Every row comes from one small tree of marks. The marks that hang from a mark follow it in brackets, in alphabetical order. Every link used is in the known rows. Which tree was each row made from?
In the rows, zero is written as 128.
Known rows
mikat{butu{talu} nelo}: [128 127 155 101 140 133 127 129 135 122 154 143  99 149 203 110 135 135
 102 135 104 123 129 133 127 124 122 131 123 128 144 147 156 157 121 128
 157 144  99 120 127 102 114 175 105]
vanon{satesi{talu{butu}} zedo{zesid}}: [130 115 118  97 135  89 121  98 135 153 145 128  98 136 127 142 133 145
 142 144 113 130 135 139 113 144 124 106 105 124 159 144 156 116 115 148
 125 147 124 120 115 133 110 118 115]
zedo{vanon{satesi{zesid}}}: [134 114 120 136 139 127 120 147 149 125 129 147 114 110  95 137 150 130
 136 110  68 131 133 131 119 130 167 154 101 133 165 148  98 130 134 127
 133 139 154 121 134 122 121  95 113]
talu{butu satesi{vanon zesid{zedo}}}: [133 122 145 118 128 109  99 125 150 122 125 124 121 125  31 145 154 149
 148 164  94 126 118 137 142 123 218 190  73 122 151 148 108 100 139 153
 138 149 178 126 110 148  99 139  95]
zedo{vanon{satesi{talu}}}: [126 118 113 122 146 112 135 139 137 128 150 118 109 135 101 139 130 134
 137 109  74 124 130 134 111 138 143 116 110 132 169 149  78 131 127 133
 138 139 130 126 130 123 128 102 119]
nelo{mikat{butu{talu}}}: [133 117 153 105 134 120 120  68 125 126 143 111  92 127 140  91 136 131
 120 160 104 120 138 132 119 122 129 125 121 124 156 137 148 145 128 121
 157 137  99 128 124  82 131 176 117]
butu{talu{satesi{vanon}}}: [133 123 151 114 133  88 118 131 146 129 158 135 105 142  75 128 144 127
 129 163  99 110 125 144 135 123 120 169 105 128 151 147 170 133 135 133
 151 135 163 125 109 119 116 175 120]
badim{nelo{mikat{butu{talu}}}}: [137 108 154 102 129 129 113  71 119 137 144  93  95 124 134  93 123 113
 119 183  97 111 144 134 111 121 142 110 126 125 148 130 137 151 125 116
 155 135  97 124 124  68 125 175 111]
nelo{mikat{butu{talu{satesi}}}}: [133 119 163  99 134 107  98  64 124 130 154  91  91 134 106  83 142 134
 121 177 102 121 133 145 124 120 130 169 119 122 161 139 134 142 129 133
 150 130 120 127 113  84 134 179 117]
mikat{butu{talu{satesi{vanon}}} nelo}: [133 127 158 101 146 109 112 159 138 133 172 160  94 172 153  99 150 136
 114 162  95 122 120 150 133 121  98 177 106 129 146 155 132 155 127 129
 159 136 138 122 114 130 106 199 104]
talu{butu satesi{zesid{zedo}}}: [128 125 150 108 124 110  87 100 146 123 112  93 119 109  53 141 145 157
 136 149 100 131 119 132 142 121 252 193  90 118 154 143 128  96 134 168
 132 145 164 123 118 120 110 125  94]
badim{nelo{mikat{butu}}}: [141 115 133  99 133 128 112  86 109 136 145  85 111 125 114  90 123 124
 121 185 115 113 140 132 108 127 131 109 125 129 150 133  93 151 122 123
 142 129  97 126 123  92 123 146 117]
butu{talu{satesi{vanon{zedo} zesid}}}: [137 115 159 122 132  89 120 118 150 151 151 139  97 152 103  82 165 126
 124 162  92 119 127 144 135 119 123 168  86 126 147 141 216 119 132 142
 150 134 191 119 116 115 106 196 107]
nelo{mikat{butu}}: [136 122 133 105 139 116 124  89 119 120 145 106 106 125 136  89 134 141
 122 163 122 121 132 126 117 127 111 126 120 130 156 137  97 139 124 123
 140 135 104 133 120 104 134 143 122]
mikat{nelo}: [134 131 132 106 140 121 132 127 134 123 142 132 115 129 166 123 127 141
 113 128 130 125 126 119 133 122  93 138 119 131 145 147 131 143 120 130
 135 143 117 127 137 137 113 142 122]
vanon{satesi zedo}: [132 122 120 126 138 110 148 118 128 141 133 113 105 132 130 106 141 140
 130 137 135 121 139 130 122 133 126 128 123 132 162 134 155 129 117 152
 116 138 138 118 124 111 117 119 117]
butu{talu{satesi{vanon{zedo{zesid}}}}}: [137 121 142 110 132  70 127 103 145 163 163 159  86 157  84 105 153 127
 117 174 131 113 131 151 133 123  63 134 101 129 142 149 218 135 126 138
 150 133 156 118 111 120 103 199 125]
talu{butu}: [127 130 131 111 126 117 124 114 139 118 120 126 128 113 110 144 125 145
 132 137 109 129 126 122 130 134 137 158 119 124 155 141 144 123 132 132
 132 148 134 128 130 122 117 129 124]
zesid{satesi}: [132 136 119 122 124 119 138 144 136 136 140  97 114 116 114 113 118 132
 130 123 142 117 134 114 125 123 134 163 121 136 144 145 142 140 128 140
 123 137 136 135 137 132 126 111 114]
mikat{butu{talu{satesi{zesid}}} nelo}: [134 120 170  92 136 127  84 123 144 131 165 127  97 148 174  89 158 134
 111 147  85 130 124 146 136 113 151 193 102 120 146 154 152 144 127 138
 153 135 135 119 115 113 108 178  94]
zedo{vanon zesid}: [134 125 108 119 135 108 136 120 150 134 139 166 108 127  77 147 130 128
 109 121 107 125 132 133 123 130  96 111 117 138 153 148 147 141 130 116
 144 137 119 125 134 127 120 131 134]
vanon{satesi{talu{butu} zesid} zedo}: [128 110 136 113 135 101 116 102 137 142 135 100 109 124 144 121 145 146
 149 134  86 136 133 131 115 139 180 129  87 119 164 136 141 103 122 154
 129 147 156 119 119 124 108 119 104]
butu{talu}: [130 125 147 121 128 113 127 106 149 126 139 122 107 121 118 128 130 128
 115 129 102 118 135 126 130 123 143 129 118 127 151 137 190 133 130 126
 152 141 120 124 128  94 122 152 119]
talu{satesi}: [134 128 136 106 133 101 108 119 137 130 144 103 121 132  78 111 132 139
 120 148 122 119 125 136 135 125 137 170 118 126 156 149 136 130 129 147
 124 127 149 129 115 122 128 130 123]
nelo{mikat}: [137 122 127 111 134 110 131  70 127 121 132  96 110 104 109 107 130 138
 129 155 126 116 133 117 125 123  98 122 119 129 158 141 116 132 128 117
 137 138 121 135 131 114 130 135 132]
mikat{butu nelo}: [132 129 132  99 144 133 131 141 125 122 151 136 112 148 197 109 132 146
 107 136 118 127 125 128 126 128 108 140 120 130 148 148 114 154 118 134
 139 141 104 125 124 126 114 144 110]
badim{nelo{mikat{butu{talu{satesi}}}}}: [137 111 159  87 129 113  87  72 111 142 152  72  94 131  98  87 132 121
 121 200 100 115 137 148 116 118 153 148 127 121 154 134 130 152 126 129
 150 125 112 122 114  77 125 175 109]

Which tree is each row?
[127 136 123 119 126 112 145 115 138 133 144  51 105 131 109 120 111 143
 129 121 131 113 135 111 123 121 207 106  98 130 145 147 100 122 127 152
 130 139 124 137 132 121 113 107  99]
zesid{satesi{talu} zedo}
[131 119 119 106 134  78 141  97 143 157 153 154 102 150 123 127 136 145
 132 159 114 121 129 135 121 144  75  94  91 129 147 153 171 119 122 131
 146 149 139 128 115 148  96 165 130]
satesi{talu{butu} vanon{zedo{zesid}}}
[121 120 121 113 141 114 127 126 141 122 135 129 117 125  91 160 127 146
 149 106  59 136 127 135 111 141 156 137 107 127 176 150  72 125 130 134
 138 151 135 126 133 134 129 100 116]
zedo{vanon{satesi{talu{butu}}}}
[130 130 115  92 118  99 112 113 145 145 155 108 108 117 118 138 111 137
 141 130 126 127 128 122 117 133 125 124 104 130 140 152 138 125 124 129
 134 146 120 140 128 148 113 113 113]
zedo{zesid{satesi{talu{butu}}}}
[127 122 127 108 135  96 126 126 143 124 148 128 120 133 105 142 126 144
 141 143  84 121 123 125 123 142 123 119  90 127 154 149 116 116 131 127
 149 152 146 133 118 153 111 146 124]
satesi{talu{butu} vanon}
[127 129 118  95 122  93 139  94 137 164 146 102  97 138 135 113 119 143
 135 134 138 130 133 122 118 136 101 114 105 130 144 149 175 125 119 148
 132 144 125 131 132 136 109 140 116]
vanon{zedo{zesid{satesi{talu{butu}}}}}
[128 117 137 105 129 110  96 100 150 130 138  99 126 111 127 136 133 142
 138 130  73 133 128 125 124 134 176 134  84 120 153 151 132 111 132 136
 145 149 143 129 119 130 117 136 116]
satesi{talu{butu} zesid}
[134 120 142 114 131  95 110 120 144 148 137 141 116 136  81 102 159 149
 145 163  98 131 121 139 136 132 122 200  87 121 154 145 166 113 131 154
 135 140 201 119 115 143 103 168 113]
talu{butu satesi{vanon{zedo} zesid}}
[127 118 139 112 126 116 106  86 145 120 120  78 119 113 103 146 132 151
 138 132  82 129 129 121 129 130 249 121  77 117 152 152 112  92 133 153
 143 153 133 128 118 122 105 119  96]
satesi{talu{butu} zesid{zedo}}
[131 117 136 118 132 106 122 115 154 121 133 114 118 127  87 153 141 147
 146 141  74 123 125 123 130 133 223 123  62 124 147 155 101  92 133 142
 153 154 153 130 112 142  96 137  97]
satesi{talu{butu} vanon zesid{zedo}}
[136 114 113 105 139  82 136  98 133 163 158 113  91 139 137 119 135 135
 125 142 130 118 139 139 113 139 118  79 106 132 155 145 163 126 114 147
 126 136 115 123 112 126 109 127 119]
vanon{satesi{talu} zedo{zesid}}
[128 112 133 107 133 111  96 110 144 126 138 103 120 111 128 145 139 142
 156 130  70 132 129 129 115 137 202 144  86 120 163 146 101 104 128 142
 132 151 138 127 112 133 113 101 105]
vanon{satesi{talu{butu} zesid}}
[138 110 168  97 132 110  72  62 134 133 156  99  94 126 118  68 155 135
 126 176  84 125 129 143 125 113 146 177  99 120 156 142 137 137 132 130
 155 133 136 126 110  91 127 176 109]
nelo{mikat{butu{talu{satesi{zesid}}}}}
[138 117 115 112 142  73 150 112 144 164 164 145  96 158 128 111 138 133
 120 160 125 110 133 136 117 137  69  64  88 135 141 154 166 126 120 131
 145 137 135 129 112 139 101 172 131]
satesi{talu vanon{zedo{zesid}}}
[135 114 132 128 134 114 134 121 139 147 130 121 108 122 143 100 157 134
 132 138 113 125 140 131 121 130 166 147 103 127 160 136 160 125 120 151
 119 137 155 117 122 111 109 120 108]
vanon{satesi{zesid} zedo}
[130 130 134 108 132  94 111 135 143 126 143 143 124 133  60 138 137 147
 143 165 101 124 117 138 135 133 122 197 104 125 157 147 122 118 135 140
 135 141 172 128 114 150 114 151 119]
talu{butu satesi{vanon}}
[126 132 121 115 128  95 140 147 145 133 149 113 116 129 107 134 119 140
 157 132 115 122 128 117 118 135 120 148  93 130 147 155 103 122 132 132
 138 150 155 140 127 165 109 125 111]
zesid{satesi{talu{butu} vanon}}
[129 127 162  88 140 122 105 130 129 130 166 127  96 159 170  97 142 137
 106 151 101 127 121 149 136 118 131 179 120 123 152 146 150 155 122 142
 150 134 116 120 117 112 116 180 101]
mikat{butu{talu{satesi}} nelo}
[132 123 144 101 124 110  81 105 149 130 130 113 129 112  73 123 144 146
 138 149  92 136 121 135 138 127 183 214  96 118 154 147 140 107 138 147
 132 137 171 125 119 133 119 140 111]
talu{butu satesi{zesid}}
[137 120 113 114 134  94 140 113 131 157 146 143  96 133 120 122 142 136
 126 143 144 121 140 138 120 134 108 111 119 135 155 137 173 132 114 142
 117 138 125 119 116 119 111 117 121]
vanon{satesi zedo{zesid}}
[139 115 131 128 138 103 127 125 153 128 147  97 111 134  95 132 142 138
 131 139  86 111 129 121 129 129 210 110  62 130 144 156  98 105 133 139
 152 147 148 132 112 133  96 145 103]
satesi{talu vanon zesid{zedo}}
[132 131 118 124 132  92 164 146 134 157 164  98 100 155 140  81 130 134
 137 135 132 109 134 119 118 131  90 108  94 135 141 153 153 129 122 142
 134 139 163 133 128 144 108 157 113]
zesid{satesi{talu vanon{zedo}}}
[130 113 139 116 134  96 129 112 147 145 142 130 112 140 135 111 149 147
 142 143  85 128 126 127 122 139 125 128  69 122 154 153 157 107 127 142
 148 151 178 125 117 138  99 167 114]
satesi{talu{butu} vanon{zedo} zesid}
[132 121 132 142 134 132 138 118 148 118 111 127 112 120  67 137 145 143
 118 107  79 126 130 122 131 124 221 132  92 132 154 148 111 119 136 142
 145 145 142 122 142 103 112 117 106]
satesi{zesid{zedo{vanon}}}
[133 121 140 114 130 101  92 138 154 132 139 142 128 121  64 133 154 145
 149 161  87 129 117 137 135 126 143 206  85 123 152 153 125 109 138 139
 140 143 189 126 109 154 106 151 114]
talu{butu satesi{vanon zesid}}
[131 130 111 103 123  88 125 138 144 145 161 146 109 126 101 142 120 135
 150 144 117 122 128 126 118 136  88 128  91 136 139 160 120 124 129 119
 140 153 137 141 120 172 102 131 118]
zedo{zesid{satesi{talu{butu} vanon}}}
[139 124 141 131 135  99 113 137 147 127 139 115 115 133  38 120 152 141
 131 158 107 113 123 133 144 118 213 171  76 128 146 151 111 109 136 152
 138 137 174 126 106 140 100 139  99]
talu{satesi{vanon zesid{zedo}}}
[127 128 138 111 135  89 133 119 133 142 136 138 113 147  74 113 146 151
 137 166 122 126 119 141 135 135 110 172 105 125 159 141 167 123 126 155
 129 137 189 121 117 136 112 169 121]
talu{butu satesi{vanon{zedo}}}
[140 118 131 132 136 101 144 133 146 148 137 144 111 137 127  97 160 133
 129 149 114 118 133 125 129 130 108 134  87 133 143 145 180 123 127 139
 140 138 181 124 120 129  98 165 116]
satesi{vanon{zedo} zesid}
[126 124 127 113 136  91 150 114 138 145 142 125 111 154 123 117 133 150
 140 151  99 123 127 128 122 141  98 116  92 126 151 148 166 112 123 143
 146 148 161 126 121 138 106 167 125]
satesi{talu{butu} vanon{zedo}}
[138 108 128 114 139 109 100 123 145 132 155  96 116 115 138 127 140 129
 140 125  86 122 135 131 114 133 191 125  85 127 159 150  98 116 127 140
 130 143 132 127 113 128 114  97 108]
vanon{satesi{talu zesid}}
[136 123 144 115 130 113 102 109 144 131 130  81 117 120  65 121 147 145
 119 148 111 120 125 132 141 118 241 168  87 123 150 146 127 109 133 165
 126 132 154 124 114 110 109 127  99]
talu{satesi{zesid{zedo}}}
[129 116 130 129 139 124 130 112 150 124 130  88 112 131  81 138 140 143
 119 109  64 122 128 125 122 125 226 104  77 127 153 157  93 109 132 143
 154 144 135 126 134 117 113 126 107]
satesi{talu zesid{zedo{vanon}}}
[131 114 133 114 132 102 112 126 154 127 143 134 124 125 115 142 140 139
 145 142  69 128 122 126 124 136 147 140  69 125 148 156 108 108 135 125
 155 151 164 131 113 154 100 149 114]
satesi{talu{butu} vanon zesid}
[133 118 165 119 123 113  95  97 151 128 130  88 102 123  68 122 148 132
 123 149  93 120 129 137 142 110 252 169  90 119 150 144 172 111 135 158
 146 135 148 120 116  94 110 150  93]
butu{talu{satesi{zesid{zedo}}}}
[117 121 121 120 140 121 137 115 139 115 121 103 109 124  67 171 125 153
 144 110  61 129 128 133 116 137 231 121  98 126 176 148  57 106 128 150
 135 155 123 122 132 128 120  89  99]
zesid{zedo{vanon{satesi{talu{butu}}}}}
